(in the rows, 128 means zero)
Known rows, with every way that one mark hangs from another
J634(J52(J332)): [ 85 132 173 120 129 161 109  83 106 132 134  94 110 120 163 159 129 110
  97  99 126 158 107 124 137 142 132 164 127 114 142 132]
J889(J632(J634 J983(J52))): [115 149  45 107 126 118  95 103 140 119 134 181 138 123 124 116  89 138
 120 128 184 117 108 126 111 113 165 118 148 161 132  96]
J52(J332 J983): [112 149 135 115 136 129 122 123  93 108 160 118 105 103 119 141 108 119
 126 103 113 153 121  97 146 119 118 179 138 143 172 107]
J983(J632): [138 109  94 149 128 116 135 128 122 134 124 134 151 111 129 139 110 134
 147 132 126 137 109 115 149 112 154 134 137 116 115 123]
J632(J332 J634(J52)): [ 82 175 151  88 116 145 124  95 115 127 125 118 161 124 137 148 110 149
 108 106 130 141 132 139 128 116 177 177 100 119 121 107]
J983(J52): [147 139  93 144 109 116 123 104 136 133 147 150 131 126 120 110 127 118
 127 135 150 114 136 128 120 123 131 125 114 144 140 143]
J632(J983(J91(J332(J89)))): [119 151 117 105 107 141  94 129 113 146 105  87  96 151 226  84 129 138
 132  84 180 149 127 144 196 152 208  92 116 115  94 145]
J632(J332(J52)): [139 161 129 105  97 109 137  95  75 113 130 108 138 130 142  93 112 149
 116 166 142 126 161 139 153 146 169 159  82 145 140 135]
J632(J634(J52)): [ 90 161 139 111 142 151 120 110 134 145 108 137 149 131 139 154 130 119
 112  93 127 121 128 134 117 118 152 144 113 109 122 114]
J632(J332 J634(J52 J89 J91)): [ 82 161 137  97 141 140 124  61  73 102 116 111 141 132 151 160 117 135
 120  88 176 139 168 102 137 114 207 167 120 116 118 138]
J52(J332(J632) J983): [139 176 136  99 144 130 135 116 102 121 162 115  81  92 142 142  84 117
 141 100  96 133 128  93 147 127 144 161 140 145 171 114]
J983(J632(J332 J634(J89))): [128 145  84 118 121 117 132  84 100 125 133 141 183 115 118 138  89 142
 129 128 158 110 133 105 125  62 213 157 134 141 125 109]
J632(J332(J89) J983): [119 158 110  79  82 101 114 127  93 114 116  91  84 101 166 101  87 158
 164 110 185 149 127 144 187 144 202 153 133 132 141 131]
J52(J332 J983(J632)): [124 133 101 138 139 116 131 120  87 117 156 124 128  87 120 149  90 127
 146 104 109 164 103  83 164  96 142 189 148 134 159 101]
J889(J632(J983(J91))): [129  91 108 111 131 149  77 120 120 125 122 136 135 129 166  95 110 152
  97 134 164 162 104 117 157 153 175 122 164 137  81 117]
J634(J52 J91 J632): [115 125 164  96 176 165 113  93  97 112  81 110 106 119 166 149 129 120
 134  75 142 179 159 115 119 176 153 124 125 101 111 140]
J332(J52(J983) J89(J634(J632))): [160 214 128  61 156 149 137 158  75 125  81 152 120 105 140  48 124  76
 107 101 118 113 182 112 132 139 171 127 111 120 166 135]
J91(J332(J632) J983): [131 174 108 104 136 194 169 127 126 138 143  94  91 157 190 120 113 175
 148  99 121 116 121 122 101 102 165  82 119 143 105 114]
J634(J52(J332 J983) J89 J632): [123 146 161  76 168 201  92  61  52 113 115 105 105 103 154 141 116  86
  97  58 132 170 152  78 112 122 152 150 158 128 168 118]
J632(J634(J91) J983): [ 84 134  95 132 145  72 122 131 121 104 118 135  88 122 141 143 105 153
 168  94 173 136 147 116 150 135 175 143 129 139 126 108]
J52(J332(J89 J632)): [136 193 143  89 126 139 133 109 136 155 127 109  71  89 186 136  94 104
 148 101 142 102 113 128 148 147 172 118 131 125 154 153]
J332(J89 J632(J634 J983)): [130 204  89  78 124  98 128 143 145 160 102 136  70  94 182 121  81 132
 180  82 163  84 135 141 159 128 212  98 138 129 139 121]
J89(J634(J52 J632)): [107 139 182  94 160 199 124 117 118 132  91 131 144 134 146 108 141  91
  67  94  99 162 140 122  85 139 144 130 125  99 122 125]
J332(J52(J983) J632): [178 201 105  96 132 115 144 127  66 126 126 134  94 106 146  96  95 125
 146 127 101 104 179 105 164 143 160 134 108 142 159 125]
J889(J632(J332 J634(J91) J983)): [ 76 139  90  81 141 108 111 101  99  74 126 134 121 116 135 142  66 181
 142 116 184 164 121 113 142 136 202 168 150 147 107  87]
J91(J332(J52 J632)): [150 201 113 104 132 144 148  89  86 138 116  99  95 161 198 107 114 125
 120 131 113 100 162 137 144 147 173  71  77 128 122 136]
J91(J332(J89(J634)) J983(J52)): [118 199  86 114 116 192 171 141 134 143 143 130 121 161 176  69 148 127
 111  97 162 101 112 126  94  77 171  92 106 132 125 146]
J89(J634(J91(J983))): [ 97 130 128 140 155 158 183 162 124 103 146 136 117 139 133 108 143 159
 126 113 140 141 133  88  94 101 144 148 140 127 104 132]
J91(J332): [107 148 127 122 134 156 129 113 118 122 127  99 125 168 159 131 131 129
 117 110 122 136 128 137 123 121 137  97 109 121 117 121]
J632(J332(J89) J634 J983(J52)): [117 195  67  90  74  79 110 108 128 133 136 139 110 102 147  94  82 148
 165 108 203 106 141 151 159 116 220 152 107 163 160 123]
J634(J52 J89 J632): [138 122 152  87 161 201  98  70  86 132  82 116 129 129 164 130 137  94
  96  83 146 143 159 112  98 132 160  99 150 110 125 137]
J89(J634(J91(J332(J632(J983))))): [ 97 163 117 123 146 128 153 122  97  98 124  95  54 162 197 115 102 134
 131  82 129 155 152 105 150 143 196 105 123 114 108 124]
J91(J634): [154 129 120 133 139 139 109 130 126 112 127 123 127 126 134 131 110 120
  94 134 142 127 155 147 125 124 135 135 100 153 155 147]
J91(J634(J632(J332)) J983(J52)): [184 139  97  97 119 185 120  96 122 102 160 129 132 111 144  80  90 175
 103 135 181 145 165 143  66 106 179 145  83 207 163 127]
J89(J634(J52(J332) J91(J983))): [ 53 135 169 134 158 191 163 113  99 110 153  99 101 135 172 139 147 139
  94  84 139 170 111  83 102 115 151 184 133 114 118 138]
J632(J332 J983): [112 122 115 108  86 101 112 115  96 101 141  93 102 124 145 112  93 174
 138 130 158 168 136 137 164 133 176 170 130 149 137 105]

Rows
[105 110 152  92 143 178  73  44  69 124 106  85  74 119 197 136 112 103
  95  67 171 177 138 108 127 145 176 127 164 130 155 119] => J634(J52(J332) J89 J632(J983))
[144 109 114 105 180 187 146 103  93 108 114 122  98 128 155 117 134 154
 153  91 186 137 163  80  71 110 168 100 160 148 114 132] => J634(J89 J91(J983) J632)
[137 114  86 107  86 131  73  79 107 111 160 140 151 121 158  67  95 173
  95 150 192 165 116 121 156 147 203 154 135 166  94 123] => J889(J632(J332 J983(J52 J91)))
[137 151  58 141 107 143 151 108 128 159 161 130 114  82 166 116 107 144
 166 111 190 111  80 105 134  82 178 143 136 151 144 149] => J91(J983(J52(J332(J89)) J632))
[133 156  62 137 100  91 139  88 134 134 154 164 185 106 105 124  87 153
 144 145 147 114 125 128 127  81 200 169  98 155 133 111] => J983(J52 J632(J332 J634))
[ 75 166  99  91 188 163 128 102 125  94 107 139 147 163 151 164 104 136
 118  99 153 132 113 116 107 124 161  92 130 121  87 105] => J889(J632(J634(J91(J332))))
[ 76 150 148 122 157 166 132  87  78 105 102  75  99 170 192 167 136 130
 123  71 139 180 141 118 153 155 155 118 108  86  94 145] => J634(J52 J91(J332))
[128 182  88 112 160 130 135  83   4  82 113 102  94 166 168 120 125 112
 132  92 159 133 202  81 166 122 172 109 105 130 139 146] => J634(J89 J91(J332(J52(J983))))
[117 126 161 114 181 150 143 131 127 103 101 147 125 131 128 105 137 106
 111 103 126 154 159 104  84 148 150 126 126 118 119 131] => J89(J634(J91 J632))
[141 156  98 100 103 113 135 124 103 137 111 111 144  88 148 122  89 144
 166 122 157 136 108 129 182 115 205 156 129 115 121 141] => J983(J632(J332(J89)))
[100 192 175  58 163 229 127 115 108 142  61 104 129 155 203 100 145  72
  76  55 120 157 134 141 105 143 181  85 110  74 116 142] => J91(J332(J89(J634(J52 J632))))
[132 116  68 165 111 139 149  95 128 145 185 137 128 102 146 127 109 162
 146 129 162 126  82  97 110  76 156 158 132 164 140 124] => J91(J983(J52(J332) J632))
[184 240 100  68 126 112 143 143  67 144 102 126  77  87 169  90  96 107
 167 108 127  86 174 110 188 150 179 118 112 123 163 151] => J332(J52(J983) J89 J632)
[155 164  50 115  85 133 160 119 114 145 155 128 139  85 152  91  94 180
 180 123 194 122 107 119 146  81 213 158 123 150 123 144] => J91(J983(J52 J632(J332(J89))))
[ 99 163 112  69 136 155 121 109 130 104 133 153 181 121 110 135  84 154
 100 141 144 128 103 129 100 107 170 151 137 150 112  87] => J889(J632(J332 J634))
[123 122  71 120 118 163  76  81 111 123 139 130 135 169 192  86 115 143
  81 120 181 156 107 127 148 145 184  91 129 148  84 125] => J889(J632(J983(J52 J91(J332))))
[155 121  81 133 114 155 142 127  99 109 156 104 150 104 142 117  80 197
 126 141 157 152 127 127 127  75 193 178 110 173 135 122] => J91(J634 J983(J632(J332)))
[165 217 130  89 126 157 131 102 103 174  94 100 106 151 247  66 127 115
 115 113 146  85 160 143 186 171 226  63  70 117  97 180] => J983(J91(J332(J52 J89 J632)))
[166 102  83 177 110 112 117  99 140 162 144 160 176 121 146  91 131 133
 122 144 153 128 121 111 158 121 180 136 113 138  94 153] => J983(J52 J91 J632)
[165 193 122 111 129 162  94 107  91 144  92  98 127 163 233  67 132 102
  68 124 175 106 182 165 182 161 208  81  44 142 124 194] => J983(J91(J332(J52 J89) J634))
[119 184 132  88 133 130 119 137  98 125 134 117  88  85 146 134 105 100
 148  82 139 134 116 108 166 124 140 163 143 129 177 131] => J52(J332(J89) J983)
[150 146  94 127  98  96 142  92  68 123 127 116 159 116 142 102  97 157
 135 169 138 135 142 123 173 126 190 169  93 135 129 129] => J983(J632(J332(J52)))
[140 186 115  98 138 167 111 127 116 121  95  95 105 145 194 126 111 101
 106  95 164 122 147 165 146 125 169  85  86 130 148 166] => J91(J332(J89) J634)
[118 124  77 142 135 178 162 129 112 133 140  98 137 153 170 131 116 180
 152 107 135 142  90 113 121  73 167 110 129 129  92 107] => J91(J332 J983(J632))
[147 102 103 180 112 115 109  70 136 162 168 148 158 108 160 109 123 123
 105 139 156 134 102 107 156 124 174 158 108 148 118 153] => J983(J52(J332) J91 J632)
[120 150 114 101 115 141 125 111  48 108 128  96 151  89 128 144  85 152
 136  97 111 192 127  96 189 107 181 213 132 105 129 106] => J634(J52(J983(J632(J332))))
[127 176 119  94 110 110 118 112 117 147 126  95  30  83 205 129  77 121
 164  89 159 123 110 128 177 153 193 121 149 134 161 139] => J52(J332(J89 J632(J983)))
[142 168  70 118 111 101 139  66  65 127 122 140 180 123 135 110  98 138
 120 153 164  89 161 111 144  79 226 148 101 147 131 125] => J983(J632(J332(J52) J634(J89)))
[ 71 159 127  89  98 122 107  96  98 117 122 101 123 123 155 136  97 166
 123  97 155 162 135 140 156 125 199 184 115 129 133  91] => J632(J332 J634(J52) J983)
[101 179 148 106 159 172 143  81  86 119 103  73  78 154 210 169 114 134
 139  67 125 154 148 118 152 163 179  98 104  86  91 149] => J634(J52 J91(J332(J632)))
[143 178 108 120 106 153 109  99 135 165 121 127 136 160 200  77 145 109
 116 105 178 108 134 145 159 139 187  80  90 124 104 175] => J983(J52 J91(J332(J89)))
[115 159 116  98 119 130 128  85 111 115 142 138 163 134 116 126 109 138
 114 122 158 102 155 117 106  81 188 147 125 154 138 111] => J632(J332 J634(J89))
[ 78 109 121 151 152 166 154  95  83 123 144  86 103 102 182 178 115 168
 154  82 161 180  90  78 147 115 170 181 144 113 108 133] => J634(J52(J332) J91(J983(J632)))
[116 200  86  89 147  78 136 137 133 138  94 130  47  90 184 138  81 138
 207  69 183  99 153 122 175 150 222 109 138 124 129 141] => J332(J89 J632(J634(J91) J983))
[128 241 121  65 149 124 137 134 128 150 132 141  86  72 155 139  77 103
 163  67 123  89 126 106 150 109 182 147 134 142 178 115] => J52(J332(J89 J632(J634)) J983)
[105 170 135 113 152 122 154 155 121 114  99 138 106 119 147 112 137  96
 131  95 151 126 141 111 147 137 163 131 131  95 121 168] => J332(J89(J634(J91)))
[105 112 134 111 163 123 129 135 107  93 100 131  86 125 147  96 118 126
 123  93 144 179 160 103 115 153 172 131 140 126 122 113] => J89(J634(J91 J632(J983)))
[123 171  82 103 121 102 143 133  97 109 145 147 173  90  94 137  73 160
 158 112 116 142 131  98 157  71 192 203 125 144 138  76] => J52(J983(J632(J332 J634)))
[135 180 124 107 148 179 124  79 135 163 126 129 145 173 197 111 127 120
  92  96 137  79 159 114 115  98 218  67 108 137  88 135] => J983(J91(J332(J632(J634(J89)))))
[162 151  74 133  96  93 118 103 124 138 146 134  67 110 166 103  88 141
 158 121 154 115 145 127 149 140 174 109 127 156 145 131] => J332(J632(J983(J52)))
[102 179 116 102 152 136 137 122 103 113  92  94  87 148 192 140 125 121
 163  73 170 134 139 129 165 149 171  90 111 101 111 163] => J634(J91(J332(J89)))
[123 213 128  81 154 152 135 128 108 143 116 136 118 100 144 150  93 122
 137  68  92 123 152 102 142 113 168 152 124 115 138 103] => J332(J632(J634(J52(J983))))
[ 97 137  81  92 144 129 100 125 132 115 116 155 133 123 134 135  87 145
 119 117 158 130 100 125 117 114 163 121 160 142 116  82] => J889(J632(J634 J983))
[ 52 155 143  93 187 171 107  71 115 105 118 135 132 115 156 194 101 114
  98  87 156 155  92 102 114 145 158 159 146 116 111 120] => J889(J632(J634(J52(J332) J91)))
[ 71 163  83  90 186 194 157 121 126  97 127 132 135 165 163 151 109 182
 135  92 168 132 102 101  77  92 165 100 140 142  75  90] => J889(J632(J634(J91(J332 J983))))
[ 92 136 109 127 153 170 168 125 104 104 139  90  95 165 174 139 136 180
 160  87 159 149 129 107 113 111 151 108 120 132  96 127] => J634(J91(J332 J983))
[105 179 139 119 163 155 174 121 115 109 125 112  94 166 176 126 118 116
 112  95 105 134 146 106 119 134 175  99 108 108 101 143] => J89(J634(J91(J332(J632))))
[122 163 103 108 117 134 128 116 107 124 123  83  63 152 204 124  88 152
 147  95 131 141 136 135 156 138 182  84 126 134 123 108] => J91(J332(J632(J983)))
